Known rows, with every step that occurs:
sopuv > gavi > basu > loroge > zopo: [-2.37  1.07 -2.10  3.56 -3.00  3.96  2.45  1.61  1.19 -4.67  0.76 -1.74
 -0.82 -3.67 -0.11  2.47 -0.70 -5.96  0.82 -2.00  2.06  1.28]
basu > gavi > maseg: [-1.98 -0.32 -1.82 -5.72  2.71 -3.07 -4.86 -0.13  0.83  0.17 -2.27  3.13
  0.69 -1.14  0.44 -0.38 -0.38 -3.67 -1.27  1.36  1.20  0.04]
lesuz > gavi: [-0.33  0.22 -2.51  1.79  1.75 -0.96 -0.78 -0.69  0.49 -0.20 -0.34  1.46
  0.99 -2.58  0.24 -0.48  1.03 -0.38  1.94  0.66 -0.68  0.28]
voge > loroge: [-0.93  0.18 -1.48 -1.01 -0.61  0.81 -1.10  0.52  0.58 -0.15 -0.25  1.83
 -1.42  0.82  0.24  0.45 -3.50  4.87 -0.20 -1.44 -0.58 -0.40]
loroge > basu > gavi > maseg: [-3.53  0.17 -5.23 -4.35  3.33 -3.16 -3.87 -1.88  1.28  0.69 -2.36  4.01
  1.03  0.84  0.56 -0.96 -0.07 -0.42 -1.93  1.61  1.82  2.01]
zopo > sopuv: [-0.31 -0.80  3.58 -0.40 -0.22 -0.93  0.56 -1.04  2.10  1.26 -1.02 -2.87
  1.38 -2.57  0.62 -0.17 -0.02 -0.82 -0.61  0.91  0.08  0.42]
voge > loroge > zopo > lesuz: [ 0.11  0.89  0.60 -2.84 -6.23  0.84  2.66  2.60  2.99 -2.36 -1.93  1.63
 -0.21 -0.39  0.62  0.22 -3.76  7.22  2.61  0.15  0.22  0.78]
voge > loroge > basu: [-2.31  0.76 -5.16  0.22 -0.20  0.61  0.18 -1.29  1.21  0.41 -0.22  2.47
 -0.69  3.00  0.49  0.02 -3.09  8.07 -0.90 -1.16  0.11  1.68]
lesuz > zopo > sopuv > gavi: [ 0.87 -1.33 -0.46  3.84 -0.11 -4.08 -2.29 -1.15  4.07 -3.34  1.17 -2.86
  3.49 -3.40 -0.14 -0.21 -3.86  3.06  2.88  0.58  0.95 -0.20]
sopuv > gavi: [-0.62 -0.86 -2.58  2.84 -0.16 -1.79 -2.04  0.94  0.22 -4.76  2.36 -0.94
 -0.16  0.80 -0.09  0.76 -2.32  1.71  0.38 -1.80 -0.24 -0.64]
zopo > loroge: [ 0.63  0.74 -0.26 -0.80 -0.06  0.20  1.63 -0.74  0.52  1.11 -0.13 -0.23
 -0.15 -1.92 -0.42  0.59 -0.59  0.26 -0.67 -1.63  0.07  1.00]
zopo > loroge > basu > gavi > maseg: [-3.02  1.02 -5.40 -5.22  3.30 -2.84 -2.19 -2.37  1.71  1.93 -2.32  3.93
  0.79 -1.08  0.12 -0.39 -0.56 -0.24 -2.44 -0.29  1.81  3.06]
basu > loroge > zopo > sopuv > gavi: [-0.60  0.18  0.93  2.54 -1.61  1.73  1.40  0.55  3.35 -3.82  0.13 -5.46
  0.82 -4.33  0.37  2.04 -1.09 -1.51  2.31 -0.59  1.13  0.11]
zopo > sopuv > gavi > basu > loroge > voge: [-2.65  0.11  0.18  6.50 -1.05  2.33  0.36 -0.98  2.31 -3.69  2.96 -4.17
 -0.16 -7.30  0.50  1.10 -0.72 -8.46  1.44 -1.66  1.24  1.33]
loroge > basu > gavi: [-2.35  1.05 -6.68 -3.33  2.93 -0.89 -0.36 -1.56  0.57 -0.17 -0.23  3.29
 -0.54  0.88  0.40 -0.96 -0.12  2.85 -1.68  0.90  1.96  2.72]
lesuz > zopo > sopuv > gavi > basu: [-1.20 -1.25 -0.03  4.39 -2.48 -2.42 -0.71 -1.08  4.02 -3.03  1.12 -1.87
  3.42 -5.37  0.00 -0.13 -3.70 -2.44  0.92  0.39  2.08  1.20]
voge > loroge > zopo: [-0.41  0.88 -1.43 -0.76 -3.07  2.88  1.19  1.20  1.17 -0.44 -0.34  0.42
 -1.04  0.23  0.79  0.78 -1.46  5.42  1.06 -1.60  0.51  0.67]
zopo > sopuv > gavi: [-0.97 -1.58  0.79  2.05 -0.42 -2.71 -1.27 -0.29  2.46 -3.60  1.28 -3.46
  1.39 -1.61  0.57  0.56 -2.38  0.91 -0.29 -0.82 -0.30 -0.25]
voge > loroge > basu > gavi > maseg: [-4.46  0.44 -6.97 -5.50  2.50 -2.48 -4.52 -1.52  1.93  0.82 -2.36  5.78
 -0.10  1.69  0.85 -0.44 -3.68  4.30 -2.28  0.11  1.50  1.77]
sopuv > zopo > loroge > basu > gavi > maseg: [-3.63  1.03 -4.71 -4.36  6.57 -6.51 -4.14 -1.56  1.87 -1.33 -5.53  4.69
  2.25 -2.85 -0.18 -0.44 -1.22  0.27 -1.06 -0.33  0.60  3.34]
voge > loroge > zopo > lesuz > mavon: [-0.16  1.78 -2.34 -3.01 -5.19 -0.31  2.55  4.97  4.11  0.85 -1.10  0.34
 -0.49 -2.90  0.81 -0.68 -2.10  8.46  3.21  2.81  0.71  0.79]
loroge > zopo > sopuv > gavi: [-0.42 -0.91  0.85  2.51 -2.80 -0.66  0.62  0.63  3.05 -4.08  1.24 -5.01
  1.62 -2.41  1.02  0.90 -0.47  1.29  1.20 -1.06  1.07  0.64]

Rows:
[ 0.04  0.85  0.65 -0.13  3.47 -3.36 -0.36  0.15  0.56 -2.17 -3.35  0.86
  1.22 -3.60 -0.76  0.43 -1.37  0.26  0.84 -1.85 -1.52  1.32]	sopuv > zopo > loroge
[-1.74  1.88 -0.58  4.09 -2.08  1.85  2.35 -0.22  2.15 -1.94 -0.13  2.32
 -0.17 -8.46  0.03 -0.47  0.93 -7.28  5.19  1.24  0.42  1.85]	zopo > lesuz > gavi > basu > loroge > voge
[ 0.21  1.65 -0.75  3.63  1.10  3.34  0.19 -0.68 -0.18 -0.31  1.73 -1.30
 -1.53 -3.77 -0.28  0.33  1.37 -3.33  4.17 -0.63  0.35  0.03]	basu > loroge > voge
[-0.50 -0.05  2.52 -1.06 -0.03 -5.48 -0.43  1.94  1.97 -5.09 -4.95  2.18
  2.21 -2.03 -0.46 -0.68 -2.98  2.18  2.83  1.47 -2.00  0.44]	sopuv > zopo > lesuz
[ 0.89  0.72  2.03 -1.78 -5.78  0.08  3.64  2.07  2.46 -2.14 -1.83 -0.38
  1.03 -1.44  0.40 -0.32 -0.24  2.51  2.65  1.54  0.68  1.13]	loroge > zopo > lesuz
[-1.84 -1.63 -1.72  1.58  0.63 -4.16 -5.24  0.50  1.08 -4.15  0.31 -0.08
  1.69  0.68  0.12  0.90 -1.97 -0.98  0.51 -1.07 -0.16 -1.32]	sopuv > gavi > maseg
[ 0.92  1.57 -4.79  1.94  0.40 -0.94  2.02 -3.11  2.69  2.00 -0.13  1.43
  2.07 -1.72 -0.92 -0.70 -1.91  5.70  1.90  0.12  2.12  3.04]	lesuz > zopo > loroge > basu
[-0.51  0.24  2.14 -1.38 -3.22  2.26  1.62  0.21  3.28  1.09 -1.06 -2.64
  0.22 -2.50  1.33  0.57 -1.72  4.24  0.40 -0.58  0.74  1.05]	voge > loroge > zopo > sopuv
[ 0.63  0.81 -0.39  0.06 -3.45 -0.88  2.51  1.49  2.86 -2.48 -2.36  1.30
  1.81 -4.04  0.64 -0.97  0.69  2.51  4.70  1.96  0.18  1.29]	loroge > zopo > lesuz > gavi
[-2.63  1.70 -6.01 -3.44  5.84 -4.29 -0.80 -1.34  1.12 -2.18 -3.63  4.04
  0.79 -2.73 -0.43 -0.83 -1.50  3.60 -0.94 -1.10  0.57  3.95]	sopuv > zopo > loroge > basu > gavi
[-1.52 -0.03  0.32  4.56 -0.92 -0.41 -0.06 -1.24  4.32 -3.13  0.04 -2.37
  2.72 -6.94 -0.63  1.19 -4.48 -5.24  1.98  0.74  2.18  0.73]	lesuz > zopo > sopuv > gavi > basu > loroge
[-3.11 -0.36  1.30  2.76 -0.83  0.75  0.91 -0.38  2.77 -2.96  0.00 -3.13
  0.57 -5.30  0.07  1.93 -2.55 -7.78 -1.44 -1.00  0.96  0.68]	zopo > sopuv > gavi > basu > loroge
[ 0.46  1.90 -0.23 -0.03 -2.23  1.35  3.29  1.33  3.15 -2.23 -3.58  0.63
  0.97 -5.55 -0.02  0.42  0.52 -0.62  5.96  2.36 -0.01  0.82]	basu > loroge > zopo > lesuz > gavi
[-1.52  1.89 -6.63 -4.16  2.83 -0.59  1.20 -2.12  1.10  1.04 -0.22  3.40
 -0.63 -1.01 -0.04 -0.60 -0.70  3.11 -2.55 -1.09  1.92  3.71]	zopo > loroge > basu > gavi
[-2.64 -0.72 -2.43  3.51 -1.43 -0.43 -0.30  0.76  0.32 -4.73  2.12  0.12
 -0.27 -1.13  0.10  0.82 -1.94 -3.94 -1.92 -2.24  0.79  0.87]	sopuv > gavi > basu
[-2.03  1.92 -2.62  1.46 -5.03  0.72  3.81  5.23  4.17 -3.67 -0.01 -1.92
  0.11 -6.80 -0.08  1.08 -1.23 -2.81  2.56  2.39  2.03  1.27]	sopuv > gavi > basu > loroge > zopo > lesuz > mavon
[-3.13  1.23 -7.76 -4.10  2.16  0.24 -1.32 -1.14  1.05 -0.13 -0.37  4.90
 -1.78  1.93  0.62 -0.63 -3.70  7.51 -2.30 -0.58  1.21  2.40]	voge > loroge > basu > gavi
[-1.25  1.27 -6.72 -3.68  3.13 -4.19 -3.03 -3.16  3.30  1.99 -2.35  4.60
  2.93 -2.86 -0.54 -1.12 -2.06  2.01  0.73  1.40  3.30  3.08]	lesuz > zopo > loroge > basu > gavi > maseg
[-0.57  1.32 -3.63  0.48  0.78  0.18  2.73 -2.19  1.09  1.69 -0.17  0.66
  0.14  0.09 -0.29  0.07 -0.11  3.71 -1.41 -1.79  0.77  3.08]	zopo > loroge > basu
[-2.09 -2.40  1.73  0.82  0.05 -4.83 -4.67 -0.47  3.18 -2.54 -0.62 -3.01
  3.06 -1.83  0.73  0.71 -2.58 -2.46 -0.24 -0.06 -0.14 -0.85]	zopo > sopuv > gavi > maseg
